Each row was made from one path, in order. Every step used is in the known rows, and no mark comes twice. Write each row's path.
Known rows:
X > E > L > J: [-15  -2  -1  -6   1  -5  29 -19 -51 -34   5 -21   0  28  -9  -2   5 -43
  10  -4 -16 -30  42 -10 -10 -20  68  -6  -9  -2 -46 -20 -22  -8   0  21
 -12 -48  -6  -9 -25 -18   8   8 -23  43 -34  66 -60 -29 -20  45 -14 -14
  11   7  -9 -26  23 -32]
Q > E > S: [  6   4 -15  -6   8   1  31 -13 -63 -40  10 -25   8  15  12  16  14 -12
   8   0  17 -16  27 -34   6 -26  29  -8  23 -33 -34  -9 -15  -4  18  12
  -9 -20  -3  28 -39  31  -6   2   4  43 -12  59 -44 -18   5  33 -22  -6
  10  11 -15 -20   4 -12]
E > Q > J: [ -2   1   1 -19  14 -10  41 -19 -45 -40  11 -22  12  13  18  18  -7  -8
   9   6  51 -14  17 -31   1 -20  39   0   8 -30 -36   3 -33 -12  21   6
  -8 -32 -11   7 -46  19   7   6  -8  33 -13  50 -53  -7  -1  25 -16 -15
  12  14 -24 -24   1 -31]
S > W: [  3   9 -15   2  26  10 -10 -10 -45 -22  15 -20  11   8 -15  44 -11   0
  18  -6   8  -9 -43 -31  -3 -26  28   1  27 -20 -44 -20  26 -19  -2 -10
  -7 -52   1  -9 -28  28  10 -14  31  20 -18  53 -44 -26   1  30 -31  10
  28  -2 -13 -16   8  30]
L > E: [ -1   5   4  24  -8   4  14  -7 -54 -28  20  -7   0  22  -9  18   7 -22
  -9  -8 -13 -23 -20  -2   0 -22  40 -10  19 -16 -37  -8  10  -7  12  10
 -12 -26  15   1 -36  11   2  -8  19  30  -8  55 -52 -17   4  46 -19 -10
  17  -5  -5 -19   5   7]
E > Q: [ -5   3   2  -9  13  -6  22 -12 -52 -36  14 -21   3  34   6  27  -2 -18
  12   2  33 -13  -2 -25  -3 -22  47   1   8 -30 -43 -17 -11 -10   8   8
  -5 -50  -3 -10 -36  17  17   2   6  26 -18  55 -54  -7  -5  23 -19  -1
  24   7 -14 -23   7 -15]
W > X > E > S > J: [-14  12 -16 -39  39   9 -27 -35 -63 -31  13 -30   4  13 -14   8   7 -33
  59  -5  31 -11 -39 -26 -13 -34  53   3 -18 -11 -55 -57  -4 -18 -17  13
 -16 -57 -22 -18 -20  52   5 -13 -10  38 -70  78 -45 -22   2  19 -26   5
  25   9  -9 -19   5 -39]
A > S > J > Q > E > L: [  0   1 -43   0  51  -8  10 -10 -52 -34  16 -11   7  17   8   6  -7   0
   8  -3  70   1 -17 -45  -4 -33  27  -4  20  -6 -39  70 -27  -2   7   0
  -1 -41 -15 -20 -40  50 -13   0  15  23   9  61 -39 -36  20  27 -13  -4
  12   9 -20 -22  30  10]
X > W: [ 10   5  -4  13  25  15  -9  -8 -52 -28   6 -25   7  25 -16  36   7 -25
  21 -14  -5 -17  -2 -18  -4 -25  38   5  12 -13 -34 -56  20 -13  -4  13
  -8 -50  -2  -6 -29  -2   8  -7  18  32 -43  55 -50 -19 -13  32 -29  12
  24 -18   1 -22  11 -10]
S > E: [ -4   2 -35  14  28   7  -6 -17 -42 -33  11 -15  11  20 -19  40   3 -20
  29   1   6  -2 -53 -20  -8 -20  31   0  22   5 -40 -17  25 -15  -9   0
  -5 -45   0  -9 -28  39   9 -14  27  10 -28  62 -41 -27  14  29 -22   8
  28  -7  -4 -20   5   5]
Q > E > L > J > S > A: [  0   2 -28  23 -15   8  53 -13 -62 -29  30 -15  16   6   5 -24  12 -21
   0   5  30 -20  47 -24   2 -15  37 -20   6 -26 -40  48 -61  -7  15   1
   0 -22   0  -6 -39  28  -6   4  -5  39   3  59 -50 -34   9  58 -14 -34
   0  15 -37 -26  19 -35]
S > W > X > E > L > J > Q: [-25  -5 -21 -50  35  -6  24 -21 -60 -15   4 -28   1 -10 -30 -24   0 -28
  24  -9  12 -17  20 -22 -12 -29  65  -6 -32   0 -61  13 -22 -21  -2   8
 -14 -81 -24 -21 -22  20  -3 -11  -6  44 -25  66 -56 -30  -7  55 -21 -11
  17  10  -1 -18  15 -27]
S > J > L > E: [ -6   5  -2  26  17   7  22 -17 -46 -23  24  -1  -9   1   1 -12   3 -24
  14  -4  11 -22 -52  -3  -8 -36  34  -9  15 -14 -42  34 -18 -10   2  -4
  -5 -30   2 -28 -41  39 -10  -8  11  21  17  64 -50 -24  26  39 -21 -16
  19   7 -15 -23  10  21]
E > L > J > Q: [-14  -5  -7   5  -2 -14  70 -17 -47 -31  17 -10  -1  12  10 -21  -4 -16
  -8  -2  21 -29  38 -22  -3 -23  51  -9   6 -20 -44  44 -40  -9  16  16
  -3 -43 -11 -13 -35  -1  -2   6 -22  37  15  56 -62 -24  -3  49 -14 -23
  18   8 -15 -26  18 -17]
A > S > J > L > E: [-10   0 -10  43  19   1  -9 -15 -41 -23  28  14  -6   8  -3  14 -15  -1
   4 -16  26 -15 -91 -14  -6 -37  24  -5  41 -17 -39  50  -1  -7   1  -7
  -6 -34   4 -54 -45  36  -3  -6  22  20  17  58 -46 -29  23  41 -16  -3
  19  -7 -13 -20  18  30]
A > S > J: [ -2  11 -16  31  34   3 -43 -17 -38 -33  25   1  10  20  -8  60 -28   5
  19 -13  34  -7 -97 -32  -9 -28  22   6  41 -11 -38   3  29 -11 -11  -6
  -5 -42  -5 -45 -35  32   8  -8  13  11 -24  56 -41 -26  13  19 -22  22
  27 -16 -17 -21  18  21]
W > X: [ -2   3  -6   2  15   5  -7 -16 -46 -32  14 -25   5   7 -29  34   6 -25
  27 -13  -4  -9 -19 -15 -10 -13  44   2  -8 -15 -49 -35  30 -16  -2   6
 -12 -56 -12  -1 -24  23  10 -22   3  23 -40  56 -50 -11   1  24 -25  11
  22  -3  -3 -17  -2  -3]
W > X > E > S: [-12   7  -5 -31  19   5  -9 -26 -63 -35   4 -34   4  17 -24  14  13 -33
  43 -10   3 -13  11 -17  -8 -26  57  -1 -16 -26 -53 -66   6 -16  -6  21
 -18 -57 -20  -1 -20  23   5 -10  -2  42 -68  71 -51 -15 -11  30 -25   8
  19   3   1 -19   3 -45]
S > W > X > E > L > J: [-25  -3 -19 -50  29  -1  -7 -26 -61 -17   5 -36   0  -3 -33  -3   0 -34
  32  -9 -18 -19   7 -22 -16 -18  68  -3 -27   2 -61 -31  -7 -22 -12   6
 -17 -80 -16 -15 -11   7   6 -13 -11  50 -48  65 -56 -27 -18  47 -19  -3
  17  12  -3 -15  11 -17]
L > J > S > W > X > E: [-17   7 -13  -2  -5   6 -11 -31 -61 -14  14 -19  14 -23 -37   2   3 -37
  29 -11  -7 -20   1 -18  -7 -28  45  -9 -22  -6 -57   3   2 -25  -4   3
 -12 -59 -14 -19 -36  25   9 -11  15  33 -44  60 -47 -36   3  61 -26  -6
  17 -16  -2 -15  10 -33]
Q > E > S > W: [  4   9 -27 -29  25   6  12 -13 -66 -29  13 -32  12  -1   8  23   9   3
  13   0  26  -9  -6 -49   5 -33  22  -7  36 -37 -42  -6 -10 -14  13  -3
  -8 -32   0  20 -35  42  -6  -7  20  44 -13  55 -39 -24   5  35 -29  -4
  18  16 -17 -14   4   7]
A > S > E > Q > J > L: [-12 -15 -35   7  43 -12  28 -17 -36 -35   5  -6   6   5  11  17 -24  12
  20  -3  61   4 -50 -39  -3 -29  21  -2  24 -23 -41  59 -31 -16  11 -10
  -1 -54 -12 -30 -53  39   2   4  11  17   2  52 -42 -21  15  36 -11  -2
   9   9 -11 -23   9 -17]

Write each row's path:
[-15   1 -14  -4 -18   3  18 -25 -65 -19  11 -15  14   4 -11 -12   4 -27
  18  -3   1 -28  35 -24  -2 -33  55  -9  -3 -19 -56  19 -36 -19   2   8
  -6 -50 -11 -25 -35   5   4   7   5  41 -24  62 -52 -47  -9  56 -18 -17
  17   1 -12 -21  31 -32]  X > E > L > J > S > W
[-21   2 -14 -60  53   1 -25 -19 -63 -20   2 -38   4  13 -32  22  -2 -30
  47  -5  26   3 -13 -26 -12 -26  62   4 -25 -12 -61 -52  10 -24  -8   1
 -16 -83 -18 -20 -22  37  12 -16  20  35 -57  65 -48 -15  -9  28 -25   9
  22   8   1 -13   1 -25]  S > W > X > E > Q
[ -2   9 -11 -22  14   0  14 -24 -61 -22   5 -22  26  -3   0   8   4 -16
  28   6  61 -10  24 -34   5 -38  38  -6 -12 -33 -48  24 -42 -21  19   1
  -7 -45 -16 -14 -54  39   5  14  23  35 -33  56 -43 -31   1  43 -22 -18
  13  10 -20 -22  15 -54]  X > E > Q > J > S > W
[ -8   3 -15  25 -28  13  42 -22 -53 -28  38  -6  13  11   3 -13  -2 -15
  11   3  24 -28  18 -17  -3 -18  45 -12  12 -38 -47  21 -48 -13   6   3
  -1 -33  -6 -39 -33  20   7   4 -17  35  -7  58 -59 -33  -4  51 -17 -25
  15   6 -38 -28  20 -35]  E > L > J > S > A
[  7   1 -36  36   8   7  23 -27 -50 -33  13 -11  28  -9  -6  13  11 -17
  27   5  32 -10 -19 -26   3 -26  15  -9  15 -12 -36  44 -21 -19  15  -1
  -3 -24  -7   6 -53  51   1  -1  21  11 -19  58 -35 -36  26  42 -20 -13
  16  -8 -18 -23   6 -31]  Q > J > S > E
[ -3   8  -5   9 -15   8  49 -18 -58 -28  36  -6  22   6  16 -19   7 -11
  -2  10  70 -16  -8 -15   7 -27  33 -17  11 -48 -36  40 -73 -12  30  -3
  -8 -11   4 -21 -54  43   3  11   8  39  -6  56 -54 -17  14  53 -16 -40
   7  14 -41 -25   1 -51]  L > E > Q > J > S > A
[ -4  -4   7   9  -7  -4  73 -23 -57 -32  16 -10  -1 -11  22 -30  10  -1
   0  -3  16 -34  13 -18   9 -35  28 -17  18 -54 -38  38 -56 -10  32   7
 -12 -11  -3  10 -49  23 -17   9 -14  52  16  54 -56 -17  10  51 -19 -31
   8  21 -20 -25  -1 -22]  Q > J > L > E > S
[-13   3  12  -8  -4  -7  26 -10 -59 -30  19 -10  -7  37   5   2   7 -25
  -9   2  25 -16 -11  -7  -1 -25  53  -7  21 -27 -40  -4 -21  -7  13  11
 -10 -34  12 -12 -39  16  10   2   9  38  -7  57 -58  -6  -1  39 -12 -18
  18  13 -11 -19   3 -14]  L > E > Q
[-14   5 -29 -13  46   3 -71 -16 -55 -19   6 -21  15   4 -52  62 -18  -9
  37 -24   2   8 -62 -26 -11 -25  40   4  -1  -1 -55 -40  54 -22 -16  -5
 -20 -81 -15 -36 -25  36  11 -22  36  22 -62  60 -37 -31  -7  38 -27  33
  22 -14   5 -11  12   4]  A > S > W > X > E
[ -4   4  -7  -2   0   9  64 -19 -51 -29  31  -9  11 -13  19 -27   0   9
  12   1  49 -24 -17 -17   5 -34  25 -19  21 -60 -37  24 -63 -11  25  -5
 -13 -11  -1 -14 -41  48 -16   0  -8  49  13  64 -55 -17  12  53 -24 -33
   5  22 -39 -27  -1 -28]  Q > J > L > E > S > A
[ -5   4   2  54 -42   0  39 -24 -42 -29  22   2  12   1  -1   2   2 -26
  -3  -4   0 -33  17 -17   1 -22  34 -11  18 -25 -40  41 -18 -12  13  11
   0 -20   0 -12 -48   2  10   5  -3  25  -2  48 -54 -26   7  52 -21 -20
  18 -20 -20 -24  12 -25]  L > J > S
[-15  -2 -29 -21  36  -1  10 -16 -48 -35  10 -21   4  34   1  20   1 -20
  28   8  38  -3 -42 -28  -7 -22  45   2  15  -6 -45 -11  -8 -16  -3   2
  -4 -56  -1 -17 -33  45  14  -4  17  16 -29  64 -46 -15   7  25 -15   0
  25   7  -4 -20   4 -12]  S > E > Q
[ -8   9 -19 -35  44  10 -40 -18 -56 -18   4 -36   8  -2 -50  38   5 -28
  44 -14  -9  -1 -26 -19 -13 -26  49   2 -20   1 -55 -53  38 -23 -16  -1
 -18 -74 -16 -12 -19  37   8 -24  32  27 -60  65 -42 -24  -4  34 -32  18
  23  -4   4 -13   4  -5]  S > W > X > E
[-21  -3 -35   1  35  -7 -21 -12 -42 -36   9  -4   4  40  -7  47 -21  -1
  20  -3  44   6 -76 -37  -7 -26  35   4  38 -14 -42   3  13 -14  -6   1
  -4 -59  -1 -39 -35  38  18  -4  22  13 -29  58 -43 -20   4  27 -11  15
  25  -4  -4 -18  13  -6]  A > S > E > Q
[ -8 -13 -27 -14  41  -8  58 -21 -40 -34   2 -20   5  -1  13  -9  -4  -8
  31   8  56  -6 -11 -31  -4 -29  31  -5   5 -18 -42  46 -49 -17  13  -6
  -2 -47 -14  -2 -49  43  -4   4   1  20   6  59 -46 -16  16  32 -16 -19
  11  23 -12 -24   2 -24]  S > E > Q > J > L
[-11  -9   0 -36  41  -9  40 -23 -52 -31  -7 -35   5  -6 -12 -16   9 -33
  40  -6  36  -5  46 -16  -9 -24  53  -3 -48 -20 -53   5 -39 -16  12   8
 -13 -60 -29  -5 -44  29  -3  -2  -8  33 -29  63 -53 -10  -1  34 -19 -12
   1  22  -6 -24  -1 -60]  W > X > E > Q > J > L
[-28   3  -6 -34   4  -4   7 -33 -67 -14  10 -24   8  -7 -20 -14   3 -38
  25  -1  25 -15  12 -25  -7 -31  60  -8 -25 -20 -62   8 -31 -25  -1   5
 -10 -71 -19 -23 -39  27  13  -2   9  38 -46  57 -53 -25  -4  53 -17 -15
  17  -1  -5 -16   8 -51]  L > J > S > W > X > E > Q
[ -4  13 -10  45 -35  12  27 -18 -49 -28  40   2  20   2  -3   5  -8 -14
   6   0  23 -25 -10 -15  -1 -20  29 -11  20 -31 -39  26 -22 -14   7  -4
  -1 -27   3 -36 -41  22  12  -2   2  24 -11  56 -51 -28  12  53 -24 -20
  16 -12 -36 -27   9 -29]  L > J > S > A
[ -8   2 -15  -3  -4 -16  82 -14 -62 -35  14 -15   3  -2  22 -34   6 -12
 -19   5  36 -24  59 -36   6 -31  27 -17  22 -28 -31  61 -51  -3  29  14
  -6 -14  -4  25 -50  13 -14   9 -12  45  19  58 -51 -20  15  58 -20 -33
   8   6 -20 -24   4 -27]  L > J > Q > E > S
[-18  -6 -18 -40  62 -10  -9 -23 -48 -20  -3 -25  10 -16 -21  18 -26   3
  37 -18  51   4 -27 -37  -7 -30  37   1 -17 -31 -57  18 -13 -24   9 -11
 -13 -82 -30 -31 -42  38  -2  -3  12  35 -31  53 -44 -20   0  40 -20   8
   4  13  -5 -15   7 -28]  A > S > W > X > E > Q > J > L
[  6  -1 -26  -7  26  -8  56  -2 -60 -37   8 -29   9  15   4 -11  26 -19
   0   0  38 -12  69 -25   2 -26  40 -10  -3 -16 -39  52 -34  -3  25  10
  -3 -37 -10  21 -39  30 -16   2   8  28  16  61 -47 -26  10  36 -17 -16
   7  21  -9 -23  20 -12]  J > Q > E > L
[ 11  -2  -1  30  13  -1  52 -17 -37 -34   9 -15  14 -14   3  10  -1  -3
  13  -8  21 -18  21 -20   1 -25  23  -6   4 -29 -37  37 -21 -13  21  -3
  -5 -27 -12   4 -49  18  -9   1  -5  21  13  50 -49 -19  12  36 -27 -10
   8   6 -19 -28   6 -10]  Q > J > L
[-10   0  -2  22 -27   1  35 -26 -60 -30   9 -11   9  17  -6 -20  14 -44
  12  -6  -5 -34  63 -10  -3 -22  61 -11 -16 -16 -47  17 -43 -10   6  24
  -4 -40 -11 -16 -38  -4   5  15 -16  38 -27  63 -58 -39 -13  56 -13 -22
  11   2 -13 -27  29 -57]  X > E > L > J > S
[-18  -1 -20 -54  55  -9 -38 -23 -52 -23   0 -27  14  -2 -23  37 -23  -1
  30 -12  51   7 -35 -40  -8 -28  42   3  -6 -17 -53 -13   3 -23   2  -5
 -18 -73 -21 -28 -37  40  10  -8  15  38 -59  53 -42 -17  -6  35 -21  13
  11   4  -8 -12   4 -28]  A > S > W > X > E > Q > J
[-15   2 -15 -69  51  -2  -5 -25 -59 -22   2 -42  13  -7 -19  13  -1 -23
  40  -2  45  -2   1 -31  -8 -27  53   1 -29 -13 -53 -29 -14 -25   5  -2
 -18 -69 -24  -4 -32  37   5 -10   7  40 -52  59 -46 -14  -5  35 -24  -4
  14  18  -8 -16  -5 -36]  S > W > X > E > Q > J
[ -4   8 -20   2   8  15 -21 -23 -62 -17  18 -19  19 -15 -32  24   5 -14
  36 -10  12  -9 -27 -27  -2 -25  29  -5   0 -30 -60   6  18 -27   1  -6
  -6 -62 -16 -18 -33  45  10 -18  28  20 -32  50 -44 -27  10  40 -30   6
  28  -8  -7 -12   4   1]  J > S > W > X
